What can hang from each mark:
Q8: Q21
Q394: Q876
Q21: Q8 Q374 Q876
Q374: Q21 Q644
Q876: Q21 Q644
Q644: Q8 Q374 Q876

Each row was made from one small tree. The marks that hang from a mark follow it in brackets, in the order of their numbers. Every link used is in the known rows. Write each row's tree.
Known rows:
Q394{Q876{Q21{Q8} Q644}}: [ 10.3  -3.6  16.9 -42.3  11.4  -5.5 -29.9 -13.1  41.9  38.9 -15.8  24.7
  -9.9  32.6  -4.7 -24.0  29.0 -21.4 -54.5  24.6  -7.5 -42.7]
Q8{Q21{Q374 Q876{Q644}}}: [-44.0   6.3   5.2 -54.9 -35.6  -5.7 -28.6  -8.0 -26.1  33.1  13.1  -7.6
  -9.5 -36.6  -9.3 -36.6  36.4 -32.7 -39.4 -68.5  -7.5 -62.5]
Q374{Q21 Q644}: [ -3.6 -14.3  23.4 -11.2   1.5  12.7  14.3  -9.9   3.7  31.2  -8.7 -26.3
  -5.6  -1.8  -1.5 -26.6   7.4 -23.2  53.4 -25.2 -11.8 -51.5]
Q374{Q21{Q8 Q876} Q644}: [-27.0  -6.2  32.3 -39.0  11.6   6.3  17.0 -36.5  -6.1  32.7  32.8 -32.6
  -1.1 -29.8 -20.2 -61.2   1.7 -52.0  13.2 -66.6 -21.6 -70.8]
Q876{Q21{Q8 Q374} Q644}: [-31.9  -9.9  21.5 -72.8   7.0  -2.8 -41.7 -24.3  19.0  37.8   3.9  32.3
   0.9  11.7 -22.0 -47.2  30.3 -30.8 -27.7 -14.9  -0.2 -29.1]
Q394{Q876{Q644{Q8 Q374}}}: [ 13.6 -32.9   0.3   4.7   6.3  -5.0 -41.6  23.7  63.3  56.3 -16.7  -3.1
  -8.7  82.6  21.8 -20.2  54.4 -30.9 -61.8  33.7  -4.5 -59.6]
Q8{Q21{Q876{Q644}}}: [-22.4  16.3   0.1 -41.6 -37.5   1.3  -4.5  -8.8 -12.4  31.7  10.6  -6.0
 -16.1 -21.3  -1.4 -18.3  24.5 -22.6 -33.1 -53.7  -6.6 -51.2]
Q876{Q644{Q8{Q21}}}: [  7.9   0.5 -10.1 -23.1 -32.3  -2.1 -10.9   2.6  20.7  58.3 -17.4   3.5
 -17.6  21.9  10.5 -18.0  35.3 -41.6 -18.5 -34.5  17.4 -38.2]
Q644{Q8{Q21} Q374}: [  5.9  -8.0  -0.5  17.4 -35.4 -14.6 -16.5  23.5  17.2  35.0 -11.9  -9.1
   5.5  32.1  16.1 -12.9  30.6 -62.0  -1.7 -35.2  14.5 -13.6]
Q21{Q8 Q374 Q876}: [-40.9  -3.3  10.4 -40.5   9.9 -11.9 -14.1 -26.0 -22.5   1.7  45.4 -10.0
  14.0 -42.7 -25.6 -51.2   4.8 -35.9 -49.3 -57.2 -13.2 -32.8]
Q394{Q876{Q21{Q374} Q644{Q8}}}: [  2.5 -29.5  10.7 -29.6  -6.6  -6.5 -69.9   2.2  54.5  68.1 -27.6   9.3
 -15.9  32.9  -1.9 -26.3  55.2 -34.3 -40.9  16.5  -2.4 -66.0]
Q394{Q876{Q21{Q8 Q374}}}: [  1.2 -11.7  22.5 -20.6  12.0 -22.8 -42.3  -9.6  17.6  16.1  -8.7   8.4
  11.5  -4.0 -17.1 -30.3  17.8 -37.7 -41.4  -0.4 -10.3 -21.2]
Q374{Q644}: [  1.4 -13.3  13.9  -4.6   4.1   5.5  12.6  -5.1   5.2  12.0   0.3  -9.4
  -8.2   3.5  -9.4 -20.8   2.3 -17.5  21.3  -8.6  -9.0 -24.4]
Q21{Q374 Q876{Q644}}: [-51.3 -11.0   4.5 -56.0  -4.8   6.6 -33.5 -12.1  -6.6  28.3  28.5  -1.9
  -6.0 -19.5 -14.6 -38.8  32.0  -6.1 -44.4 -33.6 -14.4 -60.1]
Q8{Q21}: [  8.3  18.9  -2.6   2.5 -35.6 -11.1   8.5   4.7 -18.4   7.2 -13.1  -5.2
  -0.1 -15.4   4.1   2.5   3.8 -25.1   4.2 -36.9   7.9  -1.1]
Q644{Q876}: [-19.4  -8.5   5.9  21.9  20.9 -17.2  14.4   4.7  -4.5  25.3   0.5  -0.3
  11.8   2.0   8.9  11.2   3.6  -0.9 -32.5 -12.9   9.3 -22.2]
Q8{Q21{Q374}}: [-11.0   8.5   3.2 -11.6 -29.2 -18.1 -14.6   4.3 -27.6   3.6  -8.1  -7.7
   8.5 -27.4  -4.6 -13.0  15.1 -36.5  -3.1 -51.2   5.4 -11.5]
Q876{Q21{Q8 Q374}}: [-21.3  -7.8  23.5 -35.9   3.5 -13.3 -30.8 -20.3   3.5  11.8   3.9  17.2
  11.6 -12.4 -25.1 -35.6  12.4 -39.3  -7.2 -26.2   1.0  -2.1]
Q644{Q8{Q21}}: [ 16.6   4.0  -9.9  10.9 -35.7 -11.0   0.5   4.2   3.5  34.0 -15.0  -8.5
  -6.0  -4.6   7.4  -7.5  14.2 -48.2   2.8 -43.9  17.8 -10.2]
Q644{Q8 Q374{Q21} Q876}: [-26.1 -34.3  17.6  29.5  15.6 -13.8  -7.0  20.3  34.7  70.6 -10.3 -22.6
  16.6  46.7  28.2  -9.3  35.5 -46.0  -4.3 -28.9  13.0 -58.9]
Q374{Q644{Q876{Q21}}}: [-24.3 -26.6  31.5   8.7  10.5  -7.5   1.3  -1.0  13.6  51.0 -16.2   5.2
  -1.8   6.0  -7.8  -3.1   9.7 -23.2  13.0 -15.2   0.4 -37.5]

Which tree is each row?
[-35.6  -4.8  27.6 -26.2   6.2  -2.0  -9.3 -17.4   3.4  22.8  33.6 -25.3
  17.9   3.6   0.4 -45.0  15.2 -48.5  -9.8 -48.3 -15.5 -52.0] => Q644{Q374{Q21{Q8 Q876}}}
[-35.5   7.8   5.0 -21.3 -36.7 -15.8 -15.5  -5.5 -40.4   8.2  17.0 -20.8
   4.7 -60.0 -13.1 -25.1  14.7 -40.1 -18.4 -78.2  -7.7 -31.9] => Q8{Q21{Q374 Q876}}
[-11.3 -36.2   9.9  25.8  20.7 -10.5  17.1   3.9  23.7  66.4  -1.8 -12.4
  -1.3  18.2   1.8 -19.7  13.9 -40.2 -13.5 -28.4  10.3 -53.7] => Q374{Q644{Q8 Q876}}
[-24.4 -13.6   3.7 -42.4  -8.9  17.6 -18.2 -17.0  26.8  72.7  12.7 -21.1
 -20.5   2.4   4.5 -37.5  37.0 -27.5  -4.7 -44.1  -5.0 -86.6] => Q374{Q21{Q876{Q644{Q8}}}}
[-40.9 -32.3  22.9   4.5  23.9 -18.7   4.8   2.7  -9.4  34.3   4.3 -12.3
  10.0  -6.6 -10.7 -25.3  18.2 -27.8 -17.9 -37.5  -2.8 -56.6] => Q21{Q374{Q644{Q876}}}
[-10.9 -30.5   1.6 -14.9  -1.1   7.3 -29.1  15.9  50.3  54.1  -2.6   9.3
  -4.5  72.9  14.0 -26.1  46.8 -30.9 -25.4   8.7   8.0 -38.7] => Q876{Q644{Q8 Q374}}
[ -1.1 -21.4  20.6 -14.2  -1.4  -1.8 -53.7  18.4  53.2  40.0 -28.5  15.3
  -6.0  68.6  14.3  -4.7  51.9 -13.9 -35.6  49.6 -14.5 -46.4] => Q394{Q876{Q21 Q644{Q374}}}
[-24.5 -27.1  31.4 -27.3  -7.3   1.8 -36.1  -8.1   6.5  27.7  -8.0   1.5
  -4.8 -12.7 -24.0 -31.8  18.5 -35.3  36.2 -16.0 -11.1 -29.3] => Q876{Q21{Q374{Q644}}}
[-43.6 -16.1  26.6 -17.6  23.5 -29.6 -18.2 -13.4   0.8  38.0   6.0  19.1
  22.2 -11.0 -16.6 -23.0  15.1 -39.2 -40.6 -37.7   9.9 -24.6] => Q644{Q876{Q21{Q8 Q374}}}
[-14.6 -24.9  18.9 -15.0  -8.2  14.3  -1.5 -20.6  12.8  61.8  14.7 -44.0
 -15.7 -18.9  -7.3 -48.5  17.5 -51.9  35.7 -64.5 -11.4 -78.7] => Q374{Q21{Q876} Q644{Q8}}
[-11.1  -0.4  18.8 -59.3   4.2   5.7 -24.1 -23.2  31.5  37.7  -3.0  33.9
  -7.7  24.9 -13.2 -30.3  18.6 -20.4 -19.1   2.2   1.4 -20.0] => Q876{Q21{Q8} Q644}
[-26.0 -37.9  21.8  27.9   2.1 -16.5 -31.8  18.9  43.7  64.6 -15.9   9.1
  12.9  51.2  13.6   3.4  33.7 -44.7 -12.5  -6.7  16.7 -26.2] => Q644{Q8 Q374 Q876{Q21}}
[ 20.4  -1.7  18.0 -10.0   9.0 -16.6 -25.7  -6.0  26.9  14.3 -14.0   9.1
   1.7  10.5  -5.4 -14.0   7.5 -30.0 -31.4  15.0  -7.3 -14.8] => Q394{Q876{Q21{Q8}}}
[-24.4 -18.9  24.2 -32.5 -10.4   9.4 -49.6  10.0  44.8  38.0 -15.2  27.7
  -7.0  59.5   4.9  -9.1  41.5 -14.7   0.2  24.9  -5.7 -25.4] => Q876{Q21 Q644{Q374}}
[-36.1 -11.6  22.7  -6.7  -6.8   4.5 -19.5   1.3   1.2  21.3  17.7 -31.5
   6.6   1.3   9.3 -21.8  22.5 -25.4  13.2 -36.5 -19.2 -51.7] => Q644{Q374{Q21{Q876}}}
[-31.7   4.0   5.4 -60.9   9.7   3.2  -6.0 -28.3   3.4  25.7  39.0   6.8
  -6.1  -3.6 -15.9 -47.4  15.6 -19.0 -60.6 -34.8 -10.2 -49.7] => Q21{Q8 Q876{Q644}}
[-13.8 -35.2  20.9  20.5  17.2  -3.5  18.5  -3.1  24.9  83.1 -10.6 -30.4
  -1.8  13.5   8.1 -25.9  21.4 -46.2  20.6 -50.2   9.1 -81.2] => Q374{Q21 Q644{Q8 Q876}}
[-51.0  -5.9  10.8 -73.6  12.5  -3.2 -25.6 -28.1  -4.3  26.6  41.4   5.8
   0.9 -16.8 -23.3 -63.9  25.3 -28.5 -67.5 -48.3 -13.3 -58.4] => Q21{Q8 Q374 Q876{Q644}}
[ -0.3 -28.7  32.0  -6.5  -1.3  -9.3 -41.6  -1.7  18.3  28.2 -22.7  -7.2
  -5.3  -1.5 -16.4 -26.1  25.2 -33.3  -0.4   4.7 -21.6 -49.0] => Q394{Q876{Q21{Q374{Q644}}}}
[ -6.3   5.7  -6.8  -2.2 -40.7  -9.1  -4.2  -3.9  -9.9  35.5  10.5 -21.8
  -9.1 -32.7  -0.5 -18.2  14.3 -54.1 -14.9 -72.8   6.0 -32.2] => Q644{Q8{Q21{Q876}}}
[ -3.1 -25.4  14.6  10.0  -4.0   3.4 -24.3  12.1  35.8  46.9  -9.6 -22.6
   7.6  42.9  20.7 -21.2  32.2 -46.3  29.5 -17.9   4.3 -38.4] => Q644{Q8 Q374{Q21}}
[-34.4 -20.3  29.4  23.1  18.5 -14.3   1.2  17.3  11.2  43.2  -4.9 -18.9
  23.6  31.8  24.0   0.3  25.3 -20.5   0.5 -19.7   3.6 -51.8] => Q644{Q374{Q21} Q876}
[-26.3   7.7  18.1 -35.1   5.6  -0.5   7.1 -30.8 -12.3  21.3  30.7 -24.0
   6.6 -31.5 -10.2 -41.7   0.2 -33.6  -5.1 -58.2 -12.2 -51.2] => Q374{Q21{Q8 Q876}}
[-30.6 -46.3  14.4  12.8  22.4 -18.0  -2.6   4.1  12.5  65.2   4.4 -15.5
   5.6   4.3  -7.2 -36.4  26.5 -51.1 -21.5 -48.2   7.3 -65.7] => Q21{Q374{Q644{Q8 Q876}}}
[-30.7 -12.6  18.5 -53.5 -10.0   7.9 -54.0  -8.3  19.3  36.9 -14.4  25.6
  -6.2   7.6 -13.9 -20.0  37.4 -10.3  -4.5  -0.1  -3.3 -34.4] => Q876{Q21{Q374} Q644}
[-15.3  -9.3  27.3 -12.5  16.9  -4.3  -7.1  -6.6  16.7  19.7   8.7 -11.6
  20.9  31.4   8.6 -34.9  16.2 -43.8   5.5 -23.4  -4.1 -28.1] => Q644{Q374{Q21{Q8}}}
[  0.0 -23.9  34.7 -24.9  15.9 -18.3 -33.7 -15.2  17.5  27.7  -9.3  -2.4
   3.6   0.2 -24.1 -51.1  19.4 -56.3 -21.3  -8.9 -19.1 -50.5] => Q394{Q876{Q21{Q8 Q374{Q644}}}}
[-30.3 -12.7  20.1   4.9  -6.6 -29.6  13.1   6.0 -28.8  40.6  -6.8 -18.0
  11.2 -25.4  -4.5 -22.7  21.6 -52.0 -14.1 -71.5   4.8 -57.4] => Q8{Q21{Q374{Q644{Q876}}}}
[-20.6 -14.8  -7.4 -36.1  -7.6  12.8 -21.5  -9.5  25.6  53.9  19.3  -4.6
 -20.0  10.4  -2.4 -32.0  31.9 -20.5 -41.5 -27.1  -2.0 -56.4] => Q21{Q876{Q644{Q8}}}
